Each row comes from the steps of one walk. Every step used is in the known rows, and no mark comes twice. Write the walk behind each row, first mark first.
In the rows, zero is written as 128.
Known rows:
j m b: [130 100 133 113 158 132 124 146 117 169 149 116 112 101 151 136 126 100
 139 147 104 106 135  99 177  95 104 140]
f d k b: [139 124 114 116 102 140 130 152 101  88 150  91 116 131 225  89 113  87
 145 125 109 152 114 129 143 155 128 135]
p f: [141 125 115 128 136 130 126 146 117 101 128 128 135 149 124 104 124 139
 121 139 117 116 129 121 140 102 104 118]
f d b: [138 156 128 134  96 125 126 144 112  81 150 114 113  85 143  57 150 133
 123 105 134 125 135 149  82 148 126 119]
d m b: [141 110 101 109 144 126 119 109 113 155 144 108 115 104 135 135  84 109
 122 137 103 120 127 109 192 119 107 137]
p f d m b v: [151 121  84 108 145 117 108 157  98 111 217 118 102 122 141  74 131 119
 112 151  93  95 131 105 204 113 122 138]
f p: [138 114 156 127 144 154 109 122  99 162 130 123 116 119 171  90 128 110
 120 138 129 120 120 103 109 117 133 128]
v b k d j m: [169 130 109 115 224  86 123 140 100  34 144  96 152 195 112 131  68  46
 124  97  74 172  59  93 122 194 153 131]
k d: [128 132 118 129 139 117 124 152 122 100 136 119 127 161  76 118 117 130
 144 111 128 132 115 144 109 167 135 129]
v b k d f: [171 111 110 114 170  88 130 117 107  38 145 108 146 235  95 106  33  97
 136  98  88 165  61  88 127 184 183 122]
j d b k: [141 132  90 144 129  88 114 110 134  91 157 106 137 131 142 122 127 122
 109  88 139 147 103 132 123 178 143 119]
j d f p: [148  91 110 131 134 133 109 101 103 161 148 124 120  98 185  67  70 126
 127 127 155 117 101 109 117  99 163 115]
j m b v: [125  93 111 115 186 118 114 152 130 173 197 132 104 109 146 164 165  92
 134 152  96 106 140  98 203 118 131 150]
j d k b: [124  90  65 133 122 107 121 130 122 118 147  98 137 109 217 139 118  94
 140 106 130 166 111 143 170 173 125 129]
k b v: [114 105 100 127 157 112 113 161 134 115 175 146 123 120 163 125 175 101
 138 113  89 153 122 135 168 170 148 135]
f d j m: [149 158 133 119 152 143 128 146 102  98 145 108 115  82 164  69 110  85
 127 136 117 114 115 125 107  89 125 130]
p f d b: [150 151 113 133 103 129 125 163 103  58 150 110 124 117 145  31 155 143
 119 113 125 111 134 140 104 123  99 108]
p f d j: [153 162 121 124 117 139 131 156  94  42 145 123 130 119 137  28 132 125
 123 124 117 119 104 139 106  68 116 110]
d m: [144 130  97 115 160 126 118 108 124 141 131 108 127 128 146 142  74 107
 108 138 118 125 129 121 156 155 122 140]
p f d: [149 147 124 124 109 135 124 167  99  76 148 117 118 141 126  48 135 145
 127 137 125 101 129 124 121  91 108 119]
f d: [135 151 141 124 101 129 130 148 113  99 148 118 109 121 130  69 137 136
 128 135 132 111 125 131 109 111 134 126]
v b k: [154 114 135 118 162  89 126 114 118  66 134 114 142 192 139 140 110  94
 113 115  89 164  88  86 152 172 154 129]
v b: [134 104 123 123 148  87 130 123 114  91 123 134 137 132 129 108 140 110
 126 113 103 160 120 116 137 155 132 123]
d k b: [132 110 102 121 129 134 127 133 117 116 135 101 137 139 223 148 105  80
 144 119 107 169 115 124 165 166 124 133]
b v: [123 120 111 132 155 112 118 137 141 136 176 148 121 129 122 153 166 117
 122 139 122 127 134 124 147 148 157 139]

Which walk is each row?
[147 146 122 125 154 112 119 146 123  79 150  99 136 226  77 143  80 109
 131 107 113 138  83 108 119 183 158 134] : b k d
[151 126 100 119 115 142 127 172  93  68 149  89 128 155 230  68 117  96
 138 130 103 138 110 123 159 132 105 124] : p f d k b
[159 139 124 107 149 146 128 168  84  86 164 108 116 110 152  38 124 100
 133 137  97 100 107 111 160  36  88 121] : p f d j m b
[172 102 140 106 148 156 108 118  89 121 168 101 117 217 123  80  39  97
 148 125  98 127  56  65 132 106 174 126] : m b k d f p
[140 113  88 110 150 117 114 132 108 126 160  99 117 142  86 118  76 108
 141 117 103 126 112 123 161 160 115 138] : k d m b
[136 102  72 113 181  98 106 140 115 132 202 118 112 137  82 145 106 100
 132 123  97 120 119 122 184 185 141 147] : k d m b v
[172 117  88 110 201  74 114 119 103  50 147  86 143 212  91 137  40  74
 111 106  78 165  80  93 151 244 157 139] : v b k d m
[149 128 112 105 114 130 121 129 102 130 166  98 100 106 137  81  97 116
 127 141 110 103 125 113 172 108 115 137] : f d m b
[123 132  86 143 157  95 113 153 128  84 187 131 129 128  90 122 168 113
 130  86 122 144 127 157  96 219 155 130] : k d b v
[134 120  96 122 129 121 120 160 115  92 198 111 110 132 225 114 152  82
 138 130 106 151 117 126 158 182 157 145] : f d k b v
[154 115 127 109 179 119 117 159 116 126 166  88 119 213  95 156  83  86
 144 129  89 117  94  83 167 152 133 144] : j m b k d
[125  98  83 124 157 124 118 142 128 115 179 120 130 137 224 172 144  73
 135 128 101 166 118 124 182 188 149 145] : d k b v
[142 125 125 116 136 116 119 145 116  98 162 103 125 210  69 131 100 112
 146 115  96 134  83  98 158 148 142 132] : m b k d
[152 120 121 121 171  75 124 138 111  34 148 105 144 228  78 131  96  93
 127  95  92 168  79  97 128 213 159 130] : v b k d
[174 126 141 113 166 155 108 115  96 100 152  99 126 228 124  95  26  98
 132 124 117 131  60  76  97 143 185 127] : b k d f p
[155 166 133 131 108 121 121 136 117  65 160  95 120 149 146  86 123 118
 113 107 117 130 101 117  92 164 145 124] : f d b k
[160 130 101 104 120 135 118 149  87 107 163  96 108 123 141  54  98 128
 119 150  98  94 125 110 182  89  93 127] : p f d m b
[181  97 132 112 186 112 111 111  82  65 146 103 133 226 142  71  26  78
 129 104  90 161  51  63 106 173 190 121] : v b k d f p
[162 136 113 116 148 127 126 122 119  74 149 101 135 239  87 129  21 113
 136 120 113 137  66  94 118 154 177 129] : b k d f
[117  83  50 138 150  85 111 137 127 131 196 120 131 102 215 161 159  86
 134 119 128 164 118 144 195 195 154 140] : j d k b v
[137 118 126 112 162 139 130 130 113 129 144 120 123  83 151 115 121  84
 136 125  97 127 107 113 162  71 109 132] : d j m b
[162 157 116 116 161 142 126 168  91  70 145 105 127 108 161  49 113  98
 120 138 110 106 113 118 121  68 102 120] : p f d j m
